In the rows, zero is written as 128.
Known rows, with every way that one mark hangs from another:
M(U Y): [139 121 159 187 157 175 130 187 180 118 151 103 115  90 141 109  69 138
 101 135 154 134 128 137 153 101 188 149 130 106 129 113  82]
Y(L M(V)): [157  90 152 135 160 179 152 191 180  97 130 111 115 119 130  93 110 134
 103 128 151 125  95 105 130 111 169 112 158 109 123 118  93]
K(J(L M(V(W) Y))): [182 122 143 164 141 172 119 195 131 102 108  83  87 135  99  98  60 143
  98 172 155 143 100 147 142 132 177 126 150  98 147 117  55]
Y(K L M(U(H))): [144 108 158 133 155 149 193 192 206 122 148 107  97 132 156  88 130 140
 122 104 135  98  74 122 109 111 174 124 173 107 139 111  82]
H(J(M(U(K))) Y): [161 150 125 180 168 186 122 180 139 118 159 138  89 153 162 131  56 121
 114 130 147 122 113 133 148 137 204 121 138  84 116 118 100]
U(K(J) L): [177 141 132 154 141 161 135 194 131 134 146 135  84  86 140 124  93  95
 136 151 126 144 139 134 145 136 154 141 156 105  74 111  88]
L(U(K(J(M)))): [166 136 148 143 141 181 127 199  95 133 137 122  83 129 146 109  84 111
 117 169 126 139 139 151 163 134 159 115 163  83 103 117  76]
R(T X): [135 120 153 204 147 173 129 190 109 102 126 120 113  95 135  65 102 139
 111 143 157 163 151 101 136 131 172 132 142 116 142 101 110]
U(H(J(M) Y) L): [156 140 121 172 152 183 119 183 135 119 160 138  82 158 174 115  69 122
 113 138 142 142  75 132 138 160 167 125 164  98 103 111 101]
Y(K L(U) M): [155  94 151 117 148 162 179 202 149 114 133 114 117 116 141  84 157 125
 118 111 131  98  93 108 126 121 157 105 170 103 132 120 102]
R(W): [141 118 159 179 143 192 144 193 126 115 145 122 106  92 123  98  95 141
 120 167 159 151 135 128 159 105 159 137 143 103 138  98 111]
H(J(L)): [170 120 128 182 164 172 132 180 124 103 130 128 101 114 126  96  75 139
 129 123 137 146 103 104 158 145 155 114 119  97 135 103 105]
M(V(W) Y(K(J) L(U))): [161 113 120 120 141 166 152 215 144 114 114 109 119 101 100 115 148 122
  91 139 166 110  97 131 142 107 194 126 185 112 152 122  77]
H(J(L(U))): [156 125 128 177 156 182 126 187 111 108 128 130 107 115 137  88  99 136
 113 123 135 131 100 114 172 147 152 107 122  92 139  96 106]
U(K(J(M)) L): [188 137 146 153 140 164 129 194 119 134 140 126  74 123 145 121  76 102
 130 166 119 147 135 148 141 146 151 134 168  97  74 117  78]
P(X): [154 119 162 174 138 187 138 186 128 120 157 109 118  92 134  91  51 125
 139 158 130 149 129 137 150  99 168 140 136  89 118  95 100]
K(J(M(U Y))): [169 125 162 178 154 165 121 197 149 124 131  99  99 118 125 120  50 141
  94 157 144 140 116 147 154 115 185 134 149 103 129 142  61]
T(P): [155 140 163 153 141 174 132 182 125 109 159 125 122  77 139 114  88 120
 134 149 145 159 118 123 155 102 159 127 128 110 109 110 103]
U(H): [133 120 151 162 145 183 144 184 151 121 161 116  95 112 159  92  74 132
 127 149 144 155 115 134 150 115 152 135 151  98 121  94  87]
M(U(H(J) K L)): [142 164 127 178 161 173 144 183 187 137 168 142  81 120 181 127  89 111
 125 128 135 128 109 153 143 138 179 151 153  96  93  80  99]
K(J(L M(U V))): [174 119 158 186 149 166 113 185 149 112 112 100  92 146 119  99  58 154
  84 140 147 132  99 140 155 125 173 117 139 105 143 125  47]
H(J Y(K L(U) M(V))): [151 108 104 127 163 175 151 196 153  96 128 136 122 143 139 115 155 124
  88  88 160  87  59  97 123 130 198  94 171 109 146 143 114]
R(T(P) W): [132 149 173 187 127 179 136 187 115  97 136 133 106  72 128  91 124 135
 117 163 163 158 144 112 149  98 175 131 139 130 135  98 114]
H(J Y(L M(U(K) V))): [157 133 110 150 179 174 144 185 196 102 144 138 101 141 151 131 108 115
  96  98 158  89  84 102 122 125 221 110 150 102 118 122 103]
T(P(W X)): [161 145 169 150 137 178 136 185 108 117 167 110 132  63 130  96  51 103
 161 178 140 144 103 157 145  63 179 141 119 103 107  80 115]
N(V(W)): [160 106 142 156 139 187 148 172 144 131 139  99 125  97 119  95 106 123
 138 160 155 175 113 126 169 121 152 140 148  85 128  92 116]
J(M): [161 108 167 164 148 187 131 184 124 113 145 112 101 131 143  94  58 139
 120 159 139 158 125 136 155 121 149 123 146  94 119 115  89]
H(J Y(K M)): [162 122 113 149 163 165 153 184 144 104 150 129 111 124 136 117 105 126
 131 100 147 115  72 104 118 131 181 110 145  98 142 154 125]
M(U(K L) V(W)): [144 153 142 169 146 190 134 187 195 126 162 116 103 102 152 114 100 115
 119 148 159 120 128 167 146 109 184 161 146  99 107  71  90]

Rows:
[123 130 135 170 142 164 150 179 174 126 174 119  96 128 168 107  96 135
 114 108 155 113  92 134 129 108 188 138 155 107 144 115  78] | M(U(H(Y(K))))
[154 142 140 155 138 164 121 194 167 128 134 110  60 148 158 131  71 104
  89 167 139 145 123 177 122 139 189 155 194 104  82 114  49] | U(H K(J(M(V Y))) L)
[154 125 168 173 154 169 145 189 196 126 159 106 107  96 155  95  99 131
 118 126 133 115  94 135 137 122 155 140 136 106 106 113  99] | Y(M(U(L)))
[161 130 106 126 164 179 150 197 133 111 148 145  98 128 160 112 131 100
 117 113 134  93  90  93 133 149 188  96 155  89 104 113 122] | H(J Y(L(U(K)) M))
[131 138 143 184 140 174 120 171 172 113 151 108  56 187 179  98  58 134
  90 129 148 112 106 153 124 137 202 128 151  93 122  85  43] | J(L M(U(H(Y) K) V))
[131 120 126 154 136 166 150 180 146 118 169 123  93 129 162 103  97 125
 128 118 149 130  98 124 124 118 174 131 163 104 135 117  86] | U(H(Y(K)))
[118 137 145 147 137 189 145 191 139 133 167 124  82 120 182  93 100 109
 122 151 134 134 137 154 155 123 162 134 160  84 105  74  85] | L(U(H K))
[147 104 161 169 152 190 114 185 157 102 129  98 105 141 136 109  54 139
  83 157 160 153 127 152 142 109 188 139 157 103 127 126  70] | J(M(V Y))
[137 138 146 126 155 180 176 195 221 119 157 102  87 136 159  93 115 125
 120 142 154 101  89 147 117 107 194 135 171  90 128  70  79] | Y(L M(U(H K) V(W)))
[137  99 126 122 145 161 167 188 188 102 146 115  94 152 153 100 131 128
 102 102 157 100  64 109  95 117 192 113 187 113 136 126  81] | U(H(Y(K L M(V))))
[160 145 143 181 174 177 130 187 160 120 142 120  92 141 152 133  52 125
 106 141 142 135 131 155 146 128 209 141 143  86 114 116  91] | H(J(M(U(K) Y)))
[158 124 104 163 159 171 140 180 124 108 150 142 114 118 135 126  96 123
 127 105 155 131  95 104 139 127 185 118 143 102 141 140 119] | H(J Y(K))
[149 101 123 134 140 169 153 195 121 113 145 135 114 117 145 101 146 119
 110 105 146 100 102  95 139 125 175 108 167 112 131 116  97] | H(Y(K L(U)))
[128 129 143 174 137 168 127 178 192 124 160 114  86 172 179 114  95 136
  83 114 158 109  79 161 118 123 194 144 181 114 126 117  61] | J(M(U(H(Y(K)) L) V))
[176 132 161 182 149 158 118 197 161 132 133 104  94 111 134 123  67 129
  93 153 137 133 109 152 146 131 175 145 158 113 103 135  65] | K(J(M(U(L) Y)))
[150 147 112 149 137 167 133 188 128 130 164 132  66 117 158 122  73 100
 130 149 142 137 117 126 135 130 179 126 161  94 100 114  74] | U(H(Y) K(J))
[155 133 104 141 162 185 147 188 160  96 147 118 120 132 122 117 112 130
 123 116 174 111  57 122 118 117 195 115 150  94 166 141 126] | H(J Y(K M(V(W))))
[178 103 149 145 154 154 148 194 161 115 111 115 109 150 114 120 106 143
  86 123 154 118  95 129 138 107 190 116 182 116 142 143  55] | Y(K(J(M(U V))) L)
[153 124 163 185 150 175 125 175 167 110 131 104  79 162 152  97  63 141
  97 135 140 123 133 155 140 127 186 131 139  93 123  90  54] | J(L M(U(K) V))
[163 139 131 157 137 151 146 186 129 127 138 117  54 121 146  97  76 114
 137 147 122 141 123 131 136 143 156 127 151  91 107  90  61] | U(H K(J(L)))
[149 146 174 171 131 177 131 181 107 103 149 114 123  60 132  73  67 109
 152 168 142 146 122 140 138  66 185 138 122 119 118  77 114] | R(T(P(W X)))
[158 108 167 172 138 183 125 187 104 112 128 106  92 144 147  68  83 143
 108 147 126 134 113 135 163 145 142 107 136  90 129  95  76] | J(L(U) M)
[150  88 137 140 153 159 154 191 176  99 120 113 118 118 121 117 120 129
  92 114 160 126 119 117 122 102 198 137 176 123 133 123  76] | M(V Y(K L))
[147 116 145 158 159 183 142 197 199 106 137 101 123 102 120 109 100 141
  91 141 175 118 106 131 147  95 207 142 151 112 145  91  80] | M(U V(W) Y(L))
[134 140 132 165 163 163 157 186 228 119 146 118 103 143 164 118 122 135
 101  97 152 105  56 156 114 122 187 144 171 108 134 124  97] | Y(K M(U(H(J) L) V))
[182 111 135 160 139 141 152 188 114 116 117 113  92 105 107  98 100 133
 133 122 129 135 108 113 139 131 148 119 145 108 140 130  72] | Y(K(J(L)))
[135 116 165 170 161 186 136 184 205 108 148  99 119 116 144  97  84 146
  95 127 160 121  97 140 141  95 181 131 136 104 139 123  88] | Y(M(U V))
[146 151 141 162 147 163 145 190 164 141 158 121  76 110 158 117  75 116
 123 149 139 134 124 149 149 114 178 141 157  94 110 102  65] | M(U(H K(J)))
[147 119 121 136 142 181 139 194 120 119 156 142  96 115 163 105 123  99
 113 126 138 105 129 101 146 134 181 109 157  99  97  90  95] | H(Y(L(U(K))))
[127 165 103 182 159 181 117 177 197 123 169 145  83 139 185 140  90 108
  95 113 161 112  93 148 133 136 211 148 158 105 100  94  90] | M(U(H(J Y) K L) V)
[141 122 142 162 149 196 127 191 166 103 145  97 118  96 119 107  77 133
 105 162 175 147 120 147 150  97 189 149 144 101 143 101  90] | M(V(W) Y)
[166  95 131 125 150 153 171 191 154 104 145 120 106 123 136  99 131 123
 127 101 139 101  81  84 104 126 175 106 164 112 127 138 102] | H(Y(K L M))
[151 124 125 141 167 177 143 191 171 105 125 127  75 177 157 130  77 118
  90 142 150 139 113 144 124 137 214 130 190  95 106  99  75] | U(H(J(M(V Y(L)))) K)
[142 136 156 166 154 175 139 185 217 122 156 110  96 116 165 112 103 115
 106 125 142 108 115 157 124 115 183 149 151 102  94 103  87] | Y(M(U(K L) V))
[170 150 140 171 146 159 133 192 161 141 152 128  88  87 146 128  92 105
 124 141 129 128 130 144 149 127 168 147 148 106  84 108  78] | M(U(K(J) L))
[193 101 125 130 143 149 149 196 105 114 126 128  95 142 119 117 104 125
 116 128 139 122  92  94 126 135 175  99 180 112 125 152  76] | H(Y(K(J(M)) L))
[142 135 115 131 159 183 157 198 137 125 147 148  88 131 171 108 122 107
 119 131 133 125 112 123 153 142 175 115 171  87 106  75 103] | Y(L(U(H(J) K)))
[161 133 122 137 133 141 156 194 159 130 156 117  79 119 153 112 120 110
 126 118 133 110  60 124 100 140 161 127 181 112 111 146  85] | U(H(Y(K(J) M)) L)
